Each row comes from the steps of one walk. Every step used is in the known rows, and no mark comes twice. Write the walk behind each row, first mark first.
(in the rows, 128 means zero)
Known rows:
H/K/R/J/A/L: [ 71 153  98 134 126 105 121 125 175 149 133  98 143  47 149  83 153 126
  95 109 107 144 193 132 131 127  74 157 159 163 210 128  63 154 119  96
  80 110 133 180 113 183 137]
N/J/A/G/M: [ 97 114 129 108 120 114 144 109 178  94 122  71  81  23 135 112 140 131
 131 129 134 215 105 155 126  99 115 176 144 188 171 153 108 151 153  88
 167 106 105 179 128 182 150]
J/A/F/U: [ 46 162 125 115 161 153 134 121 193 108 121 103 145  77 128 106 144 131
  89 108 120  88 120 140 119  97 138 154 177 141 163 113  96  73 124 124
 113 105 127 191 129 186 171]
Q/L/M: [ 97 133 165 170 117 141 101 134 102 117 142  83 110  76 125  96 126  84
 111 126 100 167 130 140 111 123 101 186 153 119 132 114  97 147 103  65
  98 127 150 164 135 154 142]
S/N/W/R/K/H: [ 79 124 132 144 173  87 155 123  88 138 149  77 163 107  93 111  72 140
 125  83 137 193  54 169  70  77 122 126 174 155 170 140  89 143 102  69
 190 138 136 147 177 161 171]
R/W/N: [ 74 148 139 128 115 121 122 119 127 119 137  98 131  83 133 117 111 164
 122 133  85 182  86 111  86  90 150 172 170 166 194 127 134 143  99  89
 119 142 123 149 140 118 159]
K/R: [ 91 148 126 151 137 135 111 140 138 125 127  84 151  67 138 108 106 145
 108 118 105 171 159 123 119  90  65 166 144 104 164 135  96 141 142  87
 132 133 147 173 115 146 127]
A/J: [ 63 131 119 143 139 126 115 135 129 109 130  74 131  60 126 119 102 134
 104 120  97 152 142 129 108  98 127 165 147 136 152 121 100 128 131 112
 154 126 138 179 134 138 150]
H/K/R/W/N: [ 63 154 139 145  87 102 126 129 134 147 134 100 146  69 169 111 113 173
 114 133 100 188 134 110  87  91 100 175 171 141 181 145 121 147 114  78
  81 129 147 165 124 126 136]
L/Q: [ 82 140 162 118 143 137 105 145 120  95 141  92 128  72  77 117 101 196
  94 121 100 168 136 135 116  89 107 167 149 136 166 115 105 135 127  92
 115 128 109 169 137 146 151]
N/J/A: [ 79 139 114 113 117 135 141 122 157 105 123  86 114  52 109 117 147 116
  91 104 104 166 132 166 138 105 103 163 159 178 170 141 113 139 140  93
 168 102 126 206 137 151 164]
W/R/J/A/G/M: [ 96 109 126 121 144 116 147 115 167 116 142  64  98  37 133  95 155 122
 145 134 132 206 123 133 125  66  82 152 174 179 145 129  78 150 149  72
 132 129 112 112 120 202 143]
M/G/Q/L: [ 84 125 142 139 128 119 105 114 124  98 131  84 100  79  96 115  62  93
  53  90 133 165 118 131  89 135 114 134 144 106 152 146  88 134 124 116
 152 127 129 147 137 109 148]
A/J/R/W/N: [ 49 131 121 147 118 104 125 108 103 144 145  76 130  68 141 128  99 179
 123 116  79 173  82 103  89 113 182 177 170 151 150 118 130 135 100 101
 132 138 123 165 139 106 140]
W/R/J/A/L/M: [ 79 128 137 130 135 119 118 139 140 127 169  80 126  58 136  94 189  83
 102 111  95 136 162 154 140 106  73 171 188 178 172 109  84 155  88  88
 116 132 134 139 132 180 146]
W/R: [ 88 132 127 139 123 139 125 142 107 112 156  84 134  69 131 116 115 120
 109 131 106 166 146 128 111  71  71 154 182 125 140 130 103 138 132  76
 131 128 145 131 129 144 151]
M/G/Q: [ 72 134 141 131 129 114 107 137 145  78 138  87 113  72 114 118  86 140
  56  89 136 161 121 135  96  88 128 133 152 118 177 149  85 127 143 143
 170 128 128 149 135 107 150]
S/N/W/R: [ 77 128 130 138 144 100 129 126  91 134 142  77 152  99 125 117 110 157
 121 108 132 200 108 162  85  81  95 168 167 148 177 132 117 141 122  80
 177 118 119 132 150 143 158]
Q/L: [ 97 137 129 152 131 144 117 123 109 118 129  84 117  76 115 108  94  94
  99 126 104 170 130 125 109 132 105 158 136 115 151 119 103 147 117  69
 106 129 139 163 138 150 145]
W/N/J: [ 77 147 129 137 123 121 145 152 114 102 121  97 107  46 139 124 108 156
 106 125  94 196  93 140 124  98 148 167 159 172 192 153 132 140 117  89
 166 126 113 178 144 149 154]
J/R: [ 81 142 113 149 126 131 115 128 112 131 152  83 129  70 122 109  96 164
 108 106 106 172 131 128 120 101 133 162 152 120 154 114 107 135 141  94
 122 122 142 179 132 143 136]
J/A/L/M: [ 83 129 138 116 125 136 118 139 174 113 144  86 122  69 131 103 180 106
  89  97 102 152 152 158 122 121 115 188 161 151 205 110 106 146  96  92
 114 117 146 171 135 163 148]
N/S: [ 91 143 137 135 119 149 124 142 109  90 140  93 137  87 122 110  97 120
  62 110 102 166 130 138 114  95 124 172 141 143 175 126 101 166 129  96
  88 125 127 163 128 145 158]
G/M: [107 121 148 145 127 133 118 131 140  92 132  91  95  52 130 107 114 149
 125 128 116 203 137 124 101  78 121 164 145 140 178 135 102 136 145 101
 135 133 137 143 135 149 135]
R/W/N/J: [ 70 150 139 126  97 111 122 129 105 115 143 100 113  60 137 132 115 156
 111 135  89 184  85 125 106  98 139 179 159 201 190 148 143 139  97  88
 155 127 117 176 147 123 154]
M/G: [ 80 139 130 138 127 118 101 140 150 101 136  81 128  63  99 104  93 156
  92  97 141 170 117 135  94  96 127 134 150 123 179 137  95 136 134 118
 126 124 115 174 142 108 145]
W/R/K: [ 81 133 138 137 142 120 122 138 111 117 165  88 139  79 129 107  89 118
 114 121 103 188 131 148 118  72  71 122 180 140 146 126  79 138 117  70
 140 137 151 136 130 160 153]
S/N/J/A/F: [ 40 149 103 104 140 120 143 105 156 125 104  87 125  45 130 122 135 160
  97 113 143 175  61 169 146 112 123 165 149 183 186 142 125 104 129 100
 147  90  98 198 146 168 164]
F/U: [ 77 152 131 134 142 137 112 153 142  97 131  99 142  83 133 106 118 148
 101 112 114 116 146 132 111  95 136 154 165 121 181 122  95 117 129 114
 132 115 134 192 128 163 165]
L/M: [ 89 134 166 155 118 135 102 160 123 101 145  87 124  77 138 100 148 129
 108 131 101 166 139 145 120  83 106 184 152 134 159 114 105 134 114  94
 123 126 143 174 143 152 140]
G/Q/L/M: [ 89 119 179 159 123 138 100 138  98  93 141  83  97  85 137 108 126  62
  70 116  98 164 135 143 118 123  99 187 144 107 134 134  91 142 104  85
 143 130 159 141 133 158 138]
S/N/W: [ 66 144 125 141 147 105 127 120 108 119 124  78 152 101 111 112 109 171
 112 102 129 199  94 157  78  97 143 172 140 156 214 125 113 146 123  97
 174 118 117 169 154 143 159]
M/L: [ 81 141 133 135 126 124 100 150 130  79 141  93 138  66 110  95  90 110
 113 139 103 173 149 132 120  82 126 156 146 110 145 114 100 130 135  69
 126 125 141 175 141 139 153]
H/K: [ 80 143 136 146 102 127 112 149 136 112 137 101 134  67 149  98 121 138
 106 141 108 177 167 136 109  90 115 165 152 137 174 124  95 137 139  91
  89 100 142 185 139 157 153]
X/R: [ 83 139 141 155 134 129 110 138 138 105 153  95 162  66 121 107 119 131
 101 130 102 172 150 123 113  95 125 159 124 119 173 124 105 138 139 101
 126 135 136 155 131 145 131]
J/A/G/Q: [ 75 126 128  94 140 132 143 119 192  93 118  71 120  72 131 115 136 113
  67 121 127 178 110 143 109  90 128 157 142 139 175 128 100 140 153  98
 168 121 128 155 127 183 155]
G/Q: [ 79 137 137 135 134 129 116 132 132  82 133  92 117  84 125 119 108 122
  69 119 102 167 139 133 110  85 117 163 151 128 175 143  97 124 138 114
 173 130 154 151 130 148 151]
M/L/Q: [ 81 135 162 118 142 125  94 155 116  66 141  89 133  70  64 102  79 167
 101 129 103 175 152 136 123  77 118 161 141 114 136  98 105 122 128  71
 119 124 110 170 143 135 152]

Write each row's walk:
[ 85 141 128 144 168 119 139 137 130 106 139  95 141  78  88 106  82 128
 110  97 109 171  77 142  98  94 142 127 156 139 168 132  83 138 104  96
 138 147 149 186 168 163 168] -> R/K/H
[ 73 136 121 154 145 111 114 130 115 135 157  86 141  83 120  96  71 162
 120 109 104 187 103 138 123 101 135 126 153 136 156 119  69 136 121  92
 130 128 143 183 135 157 135] -> J/R/K
[ 65 137 117 124  94  80 101  92  89 137 150  84 127  56 123 132 113 203
 120  99 121 180  67 133 141 120 143 179 139 174 170 133 129 147 114 100
 150  91 125 211 152 111 142] -> S/N/J/R/W
[ 83 141 133 142 111 119  96 118 126 125 145  90 151  75 130 120 115 144
 113 112 102 155 139 106 111  91  67 177 149 131 161 138 107 147 118  84
 122 129 156 172 118 121 132] -> K/R/W
[ 96 118 186 154 125 125 110 135 116  96 137  66 103  76 149 108 118  63
  88 141 116 175 107 131 113 123 109 196 125 121 136 131  91 148 115  75
 145 129 135 145 131 188 138] -> A/G/Q/L/M
[ 68 153 101 141 123 105 128 133 178 144 126  98 147  55 137  83 162 123
  98 115 113 165 176 141 134  96  66 153 163 160 167 127  70 145 141  91
  88 111 138 190 118 178 136] -> H/K/R/J/A
[ 93 128 172 166 117 122  97 139 114 114 143  75 105  75 107  95 105 100
  97 105 131 162 112 152 104 132 110 160 153 116 131 123  90 140 103  87
  98 127 122 168 138 119 139] -> Q/L/M/G
[ 64 153 149 139  73 114 133 127 108 124 137 107 163  85 173 109  99 150
  80 128 103 185 121 113  89  88 111 190 169 156 179 145 119 172 118  80
  39 126 132 150 115 128 135] -> H/K/R/W/N/S
[ 93 125 126 120 159 122 136 108 192 108 126  78  99  37 121  87 155 141
 142 130 129 209 117 131 119  85 129 156 144 191 180 123  82 152 148  90
 132 130 100 153 129 203 146] -> R/J/A/G/M
[ 64 137 106 120 163  93 141 113 127 151 135  78 150  95 102 103 158 133
 113  92 125 188 100 176 106  82  96 152 179 196 187 120  96 148 121  82
 169 117 108 139 148 166 159] -> S/N/W/R/J/A
[ 71 145 144 129  94 122 131 112  79 127 157  98 143  92 135 122  84 165
  92 111  89 185  63 114  96 100 178 183 166 167 175 113 131 178 109  93
  67 136 122 149 138 111 141] -> J/R/W/N/S
[ 76 135 102 121 147 128 133 125 155 126 149  85 128  68 120 101 170  98
 102 114 102 153 150 146 131  76  78 142 188 172 146 122  87 145 125  82
 126 126 134 146 129 170 158] -> W/R/J/A
[ 75 122 181 146 120 108  98 160 137  68 155  87 108  79 119 109 125 134
  61  98 131 156 128 150 106  84 121 153 162 118 165 141  85 121 120 139
 173 128 135 156 134 112 135] -> L/M/G/Q
[ 79 153 140 141 122 143 151 148 108  97 125  96 133  83 140 113  81 150
  71 119  92 198  88 134 104  90 158 167 163 148 192 124 125 167 118  90
  79 141 112 138 134 148 154] -> W/N/S
[ 31 167 122 125 174 137 122 119 180 116 131 111 141  78 129  90 151 124
 100 110 120  72 120 131 130  96 148 147 174 179 169 113  73  77 119 129
 107 113 119 201 132 205 173] -> R/J/A/F/U
[ 78 146 115 141 116 113 145 139  89 127 136  89 109  50 143 120 100 178
 115 114  88 201  89 138 132 107 164 172 163 164 167 144 134 140 125  87
 161 124 112 186 143 138 137] -> W/N/J/R
[ 70 128 139 138 157  84 133 119  96 136 151  80 157 113 117 108  79 150
 132 106 129 208  87 175  88  75  96 128 166 156 179 127  85 144 103  73
 183 124 126 133 143 159 158] -> S/N/W/R/K
[ 87 130 140 143 131 147 115 119 108 101 127  89 104  83 125 119  93  76
  62 114  98 165 131 129 105 129 105 165 141 110 150 134  97 145 125  87
 152 131 153 141 132 152 148] -> G/Q/L
[ 80 154  98 135 160 122 126 130 176 136 122  86 145  61 117  87 158 128
  98  99 104 157 150 137 137  92  74 147 154 151 168 129  76 149 134  88
 128 133 131 177 117 168 138] -> K/R/J/A
[ 76 139 130 151 152 109 122 134  85 133 169  85 142 102 117 103 134  98
 124 119 102 149 151 139  82  70  80 155 173 186 152 132  78 142 119  87
 180 143 132 138 138 163 152] -> N/W/R/J
[ 36 151 131  99 117 126 148  95 152 125 126 107 116  56 139 130 148 131
 106 132  97 159  52 137 111 106 139 183 175 212 178 145 145  99 104  96
 140 121 108 181 141 145 164] -> R/W/N/J/A/F
[ 47 154 116 117 153 149 135 112 178 112 124 101 136  67 128 107 134 113
  94 121 112 150 101 139 118  95 115 155 159 155 159 116 108  99 135 104
 113 119 132 172 135 173 159] -> J/A/F
[103 119 149 130 128 112 102 133 140  66 134  71 106  39 138  92  85 134
 151 160 129 221 123 125 111  71 138 164 135 119 143 117  87 145 162  60
 131 126 108 149 133 170 136] -> A/G/M/L
[ 80 140 116 157 163 112 135 136 115 131 157  90 142  76  83 101  69 153
 114  75 112 179  70 137 103 104 164 128 157 125 146 122  76 141 109  93
 136 142 150 194 165 156 149] -> J/R/K/H
[ 50 160 138 140 158 141 115 127 148 102 133 107 149  81 144 108 109 141
  98 127 121  90 114 122 113  92 141 157 165 129 163 122  92  72 122 126
 118 112 133 194 122 186 165] -> A/F/U
[ 78 133 171 153 118 116 101 167 138  98 148  89 123  69 108  98 131 146
 102 105 136 171 125 152 108  90 118 154 156 126 158 124  96 131 121 118
 122 127 125 173 140 110 138] -> L/M/G
[ 67 136 110 136 141  79 114 119  91 137 139  78 129  58 119 111  77 203
 122  89 124 208  57 165 158 120 145 127 145 162 174 140  94 147 115  88
 161  97 115 211 153 152 142] -> S/N/J/R/K
[ 59 132 104 157 138 124 118 125 101 132 143  69 130  60 132 119  96 160
 108 109  96 151 136 128 115 111 149 170 153 121 131 112  99 118 133 109
 150 121 133 191 130 128 136] -> A/J/R
[ 89 127 129 139 165 120 144 150 111 112 159  89 147  75  95 111  82 108
 113  99 112 172  87 144 100  77  94 120 182 127 135 135  81 138 106  75
 145 147 155 147 157 163 166] -> W/R/K/H
[ 70 136 121 125 148 120 144 123 125 138 157  88 141  97 107  97 172  91
 113 106 105 150 154 162  88  75  76 158 188 198 155 129  80 141 118  80
 174 133 130 139 136 170 157] -> N/W/R/J/A
[ 66 152 108 137 130 100 135 130 191 151 122  77 159  48 156  82 159 136
 114 136 134 176 147 135 130  90  80 156 147 166 159 130  65 158 145  71
  85 111 113 189 113 209 136] -> H/K/R/J/A/G
[ 67 146 121  89 110 113 136 104 144 121 137  94 114  52 137 135 149 133
  99 106  91 169  95 138 110 138 142 185 162 219 233 135 141 149  77  91
 148 121 115 173 140 127 165] -> R/W/N/J/A/L
[ 95 125 140 136 139 130 120 111 120 104 129  68 114  74 140 118  81  77
  76 142 122 180 103 122 103 125 116 168 120 115 148 134  94 151 132  75
 147 126 128 140 131 183 145] -> A/G/Q/L
[ 72 131 148 139 150 106 131 134  88 130 172  94 153 113 121 102  83 103
 124 120 103 181 137 164  75  73  78 131 171 160 153 132  68 144  98  71
 190 136 145 138 134 160 152] -> N/W/R/K
[ 74 143 119 153 150 101 163 147  92 131 141  94 119  53 105 116  67 165
 119  87 102 203  37 147 120 111 194 127 167 165 163 154 107 133 106  86
 176 143 124 196 172 158 156] -> W/N/J/R/K/H
[ 75 138 153 141 118 121 120 118 134 120 155  95 164  77 129 117 117 153
 119 122  87 190 105 103  85  98 158 172 145 145 192 127 134 143 105  92
 116 150 128 133 134 119 136] -> X/R/W/N
[ 72 118 161 114 125 113 113 140 186  85 146  84 103  70 116 110 145 109
  43  64 129 147 127 163 101 123 124 155 163 130 204 130  88 132  99 136
 157 121 131 152 132 125 143] -> J/A/L/M/G/Q
[ 77 137 127 136 102 111  99 105 110 138 169  90 134  82 114 115 110 160
 116 111 103 156 121 108 110 103 135 180 155 142 153 113 109 139 126  95
 119 117 154 184 136 111 140] -> J/R/W
[ 72 136 125 128  88 106  96 108  92 129 172  88 116  65 117 127 114 148
 113 115 105 152 119 125 127 111 125 184 141 174 141 145 117 140 110  98
 157 102 139 213 140 114 141] -> N/J/R/W
[ 80 142 102 110 137 133 125 112 171 119 127  83 130  59 119 107 137 121
  83 104 101 163 142 143 115 129 120 169 157 152 216 116 104 148 114 101
 119 115 139 166 134 159 158] -> J/A/L
[ 69 145 129  88 109 109 151 108 168 116 126  80 122  49 139 130 144 139
 120 134 109 197  54 140 114 100 150 178 154 218 190 148 143 154 110  66
 153 120  92 183 140 153 166] -> R/W/N/J/A/G
[ 79 119 174 140 118 107  95 144 136  79 161  86 105  75 132 113 117 126
  61  89 131 142 136 143 101 118 120 159 157 122 204 140  82 136  99 140
 162 131 131 150 133 117 137] -> A/L/M/G/Q
[ 37 157 128 145 184 133 126 113 191 111 141 112 181  69 129  87 164 114
 100 108 117  74 129 121 128  98 156 138 147 160 166 112  69  76 125 139
 111 113 113 185 122 208 153] -> X/R/J/A/F/U
